Each row was made from one small tree. Brackets hold a mark, then the marks that hang from it, in alphabetical order. Every link used is in the known rows. Write each row's tree.
Known rows:
[A [W [F M] T]]: [-0.04  0.15 -1.63  2.67 -1.25  2.28 -4.74  0.44  1.20 -3.23  0.36  2.04
  3.08  1.68 -1.02  1.81  1.73 -0.91  1.34 -0.70]
[L [A [W F [T M]]]]: [-1.11  0.38 -2.59  2.70 -1.78  1.58 -1.51  0.96  2.24 -3.88 -0.06  1.28
  4.08  1.87  0.95  1.49  2.35 -1.84  2.02  1.65]
[Q [S F]]: [-1.47  1.62  7.66  1.79 -1.69 -2.19 -1.46 -0.21 -2.38 -1.20  2.17 -1.54
  1.71 -0.41  1.96  2.72 -2.14  1.59  2.72 -2.05]
[Q S]: [-2.21  2.17  6.19  2.20 -2.28 -2.04 -0.44  1.03 -1.13 -1.88  2.17 -0.80
  1.67  0.44  1.51  2.78 -0.39  1.70  3.25 -2.23]
[L [A [W F T]]]: [-2.31  0.44 -0.65  2.34 -1.78  0.19 -0.66  1.64  1.93 -4.23  1.13  1.10
  4.55  2.00  1.28  2.10  1.91 -1.10  3.03  0.91]
[W A F]: [ 0.16  0.15  4.68  3.06 -0.75 -0.60  1.43  1.43 -1.93 -1.16  0.74  0.13
  1.23  1.31  0.72  2.79  0.44  1.26  0.47 -1.50]
[Q [S [F W]]]: [-1.27  0.89  5.99  0.01 -0.98 -1.63 -2.31 -1.49 -2.16 -0.99  1.52 -2.43
  1.75 -1.56  2.13  2.42 -2.75  0.78  0.86 -1.82]
[S [F [M [W A T]]]]: [ 2.82 -0.26  1.51 -0.66  1.47 -0.26 -2.84 -2.00 -2.02  1.10  0.03 -1.39
  1.72 -1.72 -0.68  0.57 -0.65 -1.53 -2.54 -0.07]
[S [F M [W T]]]: [ 1.58 -0.46  1.26 -0.56  0.07 -0.11 -4.11 -3.21 -1.42 -0.42 -1.22 -1.59
  2.13 -2.12 -0.41  1.71 -1.53 -1.82 -1.84 -0.68]
[A [W F]]: [-1.30  0.69  2.15  3.03 -2.34  1.60 -2.46  2.78  0.35 -3.89  1.54  2.24
  2.04  1.97  0.18  2.68  1.40  0.73  2.90 -1.25]
[W A [F M] T]: [ 1.52 -0.47  0.51  2.68  0.39  0.17 -1.05 -1.15 -0.99 -0.42 -0.58 -0.15
  2.33  1.00 -0.58  1.86  0.87 -0.49 -1.23 -0.86]
[T [W [F M]]]: [ 0.68 -0.38 -0.48  1.19 -1.42  2.49 -3.61 -0.75 -0.81 -1.75 -0.77  0.00
  1.76  0.37 -0.38  2.09  1.42 -0.49 -1.74 -1.61]
[S [F W]]: [ 0.24  0.08  5.00 -0.13 -1.00 -0.78 -1.86 -0.80 -2.18 -1.02  0.19 -1.18
  1.37 -1.63  0.72  2.37 -1.75 -0.22 -0.15 -1.24]
[S [F [W A [T M]]]]: [ 2.66 -0.56  1.96 -0.07  1.40  0.03 -1.41 -2.51 -1.52  1.46 -0.35 -1.25
  2.14 -1.42  0.31  0.14 -1.25 -1.78 -2.53  0.24]
[J A]: [-1.75  1.12  4.53  0.43 -3.31 -2.52  2.92  1.87  0.17 -2.20 -0.61 -0.08
  2.11 -1.32  0.97  3.53  1.78  0.59  2.69 -0.23]
[L [A W]]: [-2.63  1.72  2.11  1.28 -1.91 -1.41  1.38  3.00  1.46 -3.96  1.38  0.32
  2.93  0.74  1.85  3.08  1.25 -0.49  3.72  0.43]
[L [A [W T]]]: [-2.27  1.34  0.36  1.45 -1.31 -1.19  0.51  2.02  2.25 -3.37  1.68  0.82
  4.34  1.26  1.26  1.74  1.80 -1.39  3.49  0.97]
[F [W A]]: [ 0.42  0.40  3.82 -0.27  0.51 -1.60  1.61  0.35 -1.18 -0.11  0.50 -1.27
  1.09 -0.98  0.83  2.06 -0.43 -0.06 -1.04 -1.17]

Which tree is each row?
[-0.07  0.37  2.58 -0.38 -0.08 -1.02 -4.36 -3.61 -1.45 -0.47  0.33 -2.84
  2.45 -1.95  1.09  1.89 -2.52 -0.64 -0.56 -1.35] -> [Q [S [F M [W T]]]]
[ 0.84  0.85  4.29 -0.61  0.90 -1.43 -2.33 -1.83 -2.67  0.53  1.23 -3.15
  0.87 -2.08  1.30  1.85 -2.25  0.38 -1.14 -1.19] -> [Q [S [F [M [W A]]]]]
[ 0.83  0.00  1.88 -0.15  1.13 -1.36  0.64 -0.69 -0.34  0.53  0.82 -0.71
  2.72 -0.35  0.20  0.61  0.18 -1.09 -1.27 -0.57] -> [F [W A T]]
[ 1.89 -0.16 -0.39 -0.69  1.61 -0.76 -0.94 -2.28 -0.38  0.57 -1.02 -1.70
  1.95 -1.50 -0.46  1.32 -0.10 -1.81 -2.92 -0.62] -> [F M [W A T]]
[-0.66  1.43  5.81  1.35 -1.31 -1.76 -2.74 -1.49 -2.38 -1.16  0.70 -2.33
  1.11 -1.31  1.39  3.31 -2.38  0.96  1.45 -1.95] -> [Q [S [F M]]]
[-0.87  0.24  0.19  3.16 -1.63  1.84 -3.45  1.73  1.21 -3.26  1.88  2.83
  3.66  2.58 -0.45  1.26  1.98 -0.30  2.67 -0.68] -> [A [W F T]]
[-0.42  0.76  4.15 -0.43 -0.62 -1.22 -3.57 -2.75 -2.21 -0.95  0.01 -3.31
  1.13 -2.43  1.56  3.05 -3.05  0.19 -0.42 -1.84] -> [Q [S [F M W]]]
[ 0.91  0.14 -1.07 -0.35 -0.38  0.17 -3.30 -2.18  0.08 -1.15 -1.50 -0.87
  2.16 -1.30 -1.01  1.67  0.35 -1.92 -1.64 -0.89] -> [F M [W T]]
[ 1.95  0.72  0.94 -0.56  0.59 -0.21 -1.01  0.09 -1.34 -0.04 -0.41 -1.20
  0.28 -1.35 -0.76  1.71  0.76 -0.71 -2.26 -0.70] -> [F [M [W A]]]
[ 0.63  0.16  3.11 -0.69  1.58 -1.79 -2.44 -3.66 -1.86  0.99  0.68 -3.49
  2.25 -2.15  1.55  1.57 -2.94 -0.48 -1.57 -1.13] -> [Q [S [F M [W A T]]]]
[ 2.09 -0.33  0.19  3.58 -0.11  1.45 -0.66 -0.60 -0.58  0.00 -0.39  0.98
  2.44  1.81 -0.43  0.42  1.62 -0.77 -1.06  0.06] -> [W A F [T M]]
[ 1.63  0.20 -0.97  1.72 -2.25  3.45 -3.88  0.45 -0.78 -2.03 -1.20  1.12
  0.77  0.44 -1.01  0.81  2.15 -0.94 -1.34  0.05] -> [T [M [W F]]]
[-1.07  1.34 -1.54  1.76 -1.37  0.21 -0.40  1.36  2.52 -2.99  0.47  1.01
  3.92  1.12  0.90  1.16  2.21 -2.13  2.47  1.72] -> [L [A [W [T M]]]]
[ 1.07 -0.02  2.61  2.56 -0.38 -0.08  0.00 -0.01 -1.94 -1.16 -0.90 -0.78
  0.55  0.39  0.12  3.41  0.16  0.59 -0.94 -1.49] -> [W A [F M]]
[-1.08 -0.15 -1.64  0.74 -2.25  0.68 -1.55  0.51  2.12 -3.25 -1.04  1.10
  3.76 -0.40 -0.02  2.69  2.50 -0.90  1.70  0.62] -> [J [A [W [F M] T]]]
[ 2.34  0.34 -0.77 -0.50  1.16 -0.03 -1.90 -0.91 -0.58  0.52 -0.11 -0.65
  1.75 -0.89 -1.31  0.44  1.30 -1.64 -2.47 -0.17] -> [F [M [W A T]]]
[ 1.55 -0.64  0.19  0.78  0.57  1.53 -1.28 -0.80 -1.29 -0.04 -0.28 -0.83
  1.48  0.15  0.20  1.77  0.96 -0.34 -2.98 -1.40] -> [T [W A [F M]]]
[ 1.71  0.32  2.50 -0.44 -0.66  0.36 -3.94 -1.05 -2.33 -0.83 -0.63 -1.21
  0.61 -2.02 -0.62  2.01 -0.74 -0.84 -1.31 -0.71] -> [S [F [M W]]]
[ 0.27  0.49  2.53  0.42 -0.50 -0.06 -3.94 -2.99 -1.19 -0.15  0.58 -1.83
  2.57 -1.22  1.28  0.64 -1.94 -0.80 -0.31 -0.60] -> [Q [S [F [W [T M]]]]]
[ 1.44 -0.63 -0.03  0.87  0.50  1.04 -1.62  0.13 -0.82 -0.18  1.21  0.57
  2.81  1.06 -0.65 -0.28  1.74 -0.77 -1.73 -0.06] -> [M [W A F T]]
[ 1.44 -0.21 -1.24  2.09 -1.89  4.01 -3.47 -0.42 -0.42 -1.30 -0.99  1.06
  1.75  1.00 -0.31  0.70  2.21 -0.96 -1.85 -0.60] -> [T M [W F]]
